Each row comes from the steps of one walk. Every step used is in the known rows, and no mark comes twice. Write the walk behind each row, first mark first.
Known rows:
tubu, resok, nafez: [ -3   9   4  -2  10  23   9   3   5   8  -3   1   7   6 -10  16  11 -16
   5   8 -17   1]
gile, resok, nufar, kogo, tubu: [ -4  18   2  -2 -10  -9   2  -1   2  -9   0   3   3  -9  14 -17  24  -8
  -5 -15  -2  -8]
gile, resok, tubu: [ -5  13   5 -10  10   4  -2  10 -16  -4   7  -7  16  -1   4  -9   9 -21
 -11  -7 -15 -14]
nufar, kogo, tubu: [ -6  -7   4  -2 -41 -20   0   2   5  -7  -4   3  -8   6  -8   4  -9  20
  14  -8   3  19]
nufar, resok: [  3  -3  -6   3 -17  14   8   9  16  -5   0   1   1  -8   1   8  -6  -6
  -8  18 -17   1]
tubu, resok, gudo, kogo: [ 18   6   0  -9  14  -3   0   3  -1  -6 -12 -13  -2   3   3   4   3   0
 -11   3   4   9]
resok, nufar, kogo, tubu: [ -7   1  12  10 -27 -10   2 -13  10  -2  -9   9 -14   4   2   5  11  12
   5 -10  13   0]
nafez, limolol: [  2 -26  -1   4  -2  11  -8  -3 -16   4  13   5  -4   8 -16  17 -22   9
  15  -1  -4   2]
gudo, kogo, tubu, resok: [  3   2  -3 -12  11 -29 -12   6  -5  -5  -4  -4   1   7  -5 -13   4   0
  -9  -7  13   3]
nafez, resok: [ -2  -3  25   5  -2   9   1   2   7  14   4  -1  -6  -2  -6  11  -9  -5
  -5  13 -15   4]
tubu, resok: [  3  10   1  -5  -6  17   4   7   6   2  -9  -3  -4   3 -12  13  -1  -8
  -8  10 -15   8]
resok, gudo, kogo, tubu: [ 17 -11  -2  -9  13 -30 -13  -4  -8 -14   0 -14  -5   6   9 -13 -11   9
  -6 -10  21   3]
limolol, resok, nufar: [ -4   0   4  11  -5  18   7  -8   8  10   4  -3  -8  -7  -2  -2 -14  12
 -18  23  -1 -14]
nufar, kogo, tubu, resok, gudo: [  2   4  -1  -2 -34 -19   4   2   6 -12 -11   0  -5   7  -4   5   3  20
  11  -4   6  22]
limolol, nafez: [-13 -15 -16  -4  -9  14   3  -2  -2  11  -3  20  -8 -16   7  -1 -24  -3
  14  -6  -1  -3]
kogo, tubu: [ -9   3  -9   0 -21 -13 -11   1   3  -7   2   3  -3  12 -14  -8  -9  -1
   0  -2  -1  -2]
gudo, kogo: [  6 -20   9 -16  14 -18 -12   4  -7   4   3 -10  -7   0  -1  -5 -18   0
  -9  -9   9   2]
kogo, tubu, resok: [ -6  19 -13   0 -17  -7  -5   4   6  -8  -7   4   2  13 -15  -4   7  -4
  -4   4  -5   2]
tubu, resok, gudo: [ 14   9  -2  -4   1  11   4   2   4  -6 -11 -10  -4   4  -1  11   0  -3
  -9   8  -6   9]
nufar, resok, gudo, kogo: [ 18  -7  -8  -2   4  -5   4   5   9 -13  -1  -8   2  -8  16  -1  -2   1
 -11  12   3   3]
resok, nufar: [ -4  -4  14   8  -7   9  -1 -13   7   6  -3   5 -15   1   0   8   0  -4
  -7  -5   3 -11]
gudo, resok: [  5  -2  -7  -1  10  13  -2   5   9   2   8 -25   1  -7   6 -17  -9   1
  -6 -17  -1   5]

Write each row's walk:
[ -8 -23   6   5  18  18   0  -8 -13  12  18   8  10   9 -12  17  -4  -7
  28  -3  -9  -8]
resok, nafez, limolol
[-18   2   0  10 -10   4  11  -9   5  14  -9  30  -7 -17  15   0   6   3
  17  -2   8  -2]
limolol, nafez, resok, nufar, kogo, tubu
[ -7  24  -9   7 -14  -7  -3  -3   8  -7 -10   7  -1  12 -10  -3  18  -5
  -5   2   1  -4]
kogo, tubu, resok, nufar
[ 10  -1  19   2  16 -17  -4  -1   0   1   2  -8  -2   1   7  -3   0   4
  -6   6   7   5]
nafez, resok, gudo, kogo, tubu
[  1  17   7   5  -3  18   7  -4  10   4 -14   3  -8   2  -5  13  16  -9
 -11   7  -6  -2]
tubu, resok, nufar
[ -7  -5  -8   1   9  -6   3  -4  -4   8  -4  18  -2 -16  19 -10  -5   1
  12  -2  12  -1]
limolol, nafez, resok, gudo, kogo, tubu
[ 14  -4 -10   4 -10   7   7   5  14 -12  -1  -6   0  -7  11   5  -6   0
  -9  16  -7   3]
nufar, resok, gudo
[  0  -8  -8   6  30  20   2  -1  -1   8  18 -17  15  -3   5  -9   5  -2
  16 -20   0  -2]
gudo, resok, nafez, limolol
[  2  15  10   4 -13  12  11  -3  11   2 -17   4  -9   2  -2  17  18   2
  -4   3  -2   7]
tubu, resok, nufar, kogo
[-4  4 32 14  2 10  4 -8 10 15  0  5 -9 -3  1 11  8 -6 -8 10 -6 -5]
nafez, resok, nufar
[ -5   2  -1  -6  21  10   0   2 -13   1  18   2  19  -6   5  -8  14 -21
  11 -10 -17 -14]
gile, resok, nafez, limolol
[  2  19 -15   1 -12 -12  -5   1   4 -14  -9  -1   1  13  -9  -6   7   1
  -4   3   2   4]
kogo, tubu, resok, gudo
[ -3 -18  -1  11   7  18   0  -3 -22   8  15   1   8   8 -16  14 -20  18
   6  17  -1  -8]
nafez, limolol, resok, tubu
[ -4   5   1  -3 -38 -15   4   4   8  -8 -10   3  -5   7  -8   7   2  18
  12  -3   1  22]
nufar, kogo, tubu, resok
[-18  -4   3   5   5  16   9  -2  -9  19  -3  22   2 -13   9   7  -7  -6
  13   4  -1  -5]
limolol, nafez, resok, tubu
[  1  -2  -5  -8  22 -25 -10   2 -12  -2   1   1   8  10  -6  -8  11   0
   4  -8  14  -1]
gudo, kogo, tubu, resok, nafez, limolol
[ -6   8   1 -10  16   8   2   5  -4   0  14  -2  16  -9   7 -13  13 -27
   3 -10 -20 -14]
gile, resok, nafez
[-15  -8  -2   2  -2  15   7  -2   1  17  -3  23  -6 -19  10   2 -13  -5
  13   3  -4  -1]
limolol, nafez, resok
[  0   3  -2 -11  18 -26  -9   3  -6  -2  -1  -2   6   8  -4 -11  11  -5
  -3  -7  12   0]
gudo, kogo, tubu, resok, nafez
[  2   7  -1  -8  13 -28 -11   1  -4  -4  -7  -1  -1   6  -1 -12  12  -1
 -10  -8  17  -2]
gudo, kogo, tubu, resok, nufar
[ -1   3  -1   3  19  14  -1   7  -4   4   6 -26  12   2   4 -10   0  -1
  -7 -17   3  -2]
gudo, resok, tubu
[ 15  -1 -13   0   0 -13   2   5  10 -17  -2  -6   4  -5  14  -6   3   3
  -9  11   5   2]
nufar, resok, gudo, kogo, tubu
[  9 -22  -8   9   5  13  -2  -6 -16   2  15  -3   0   2  -7   8 -26  25
   5  15   3  -1]
nafez, limolol, resok, gudo
[ 12  10  -8 -16  18 -24  -9   5  -9 -17   5 -14   9  -8  19 -30   9  -9
 -12 -15   4  -7]
gile, resok, gudo, kogo, tubu
[  0 -19   1  15  -5  13   4 -10 -10   7  11   6  -3   0  -8  13 -13  28
   9  12   6  -3]
nafez, limolol, resok, nufar, kogo
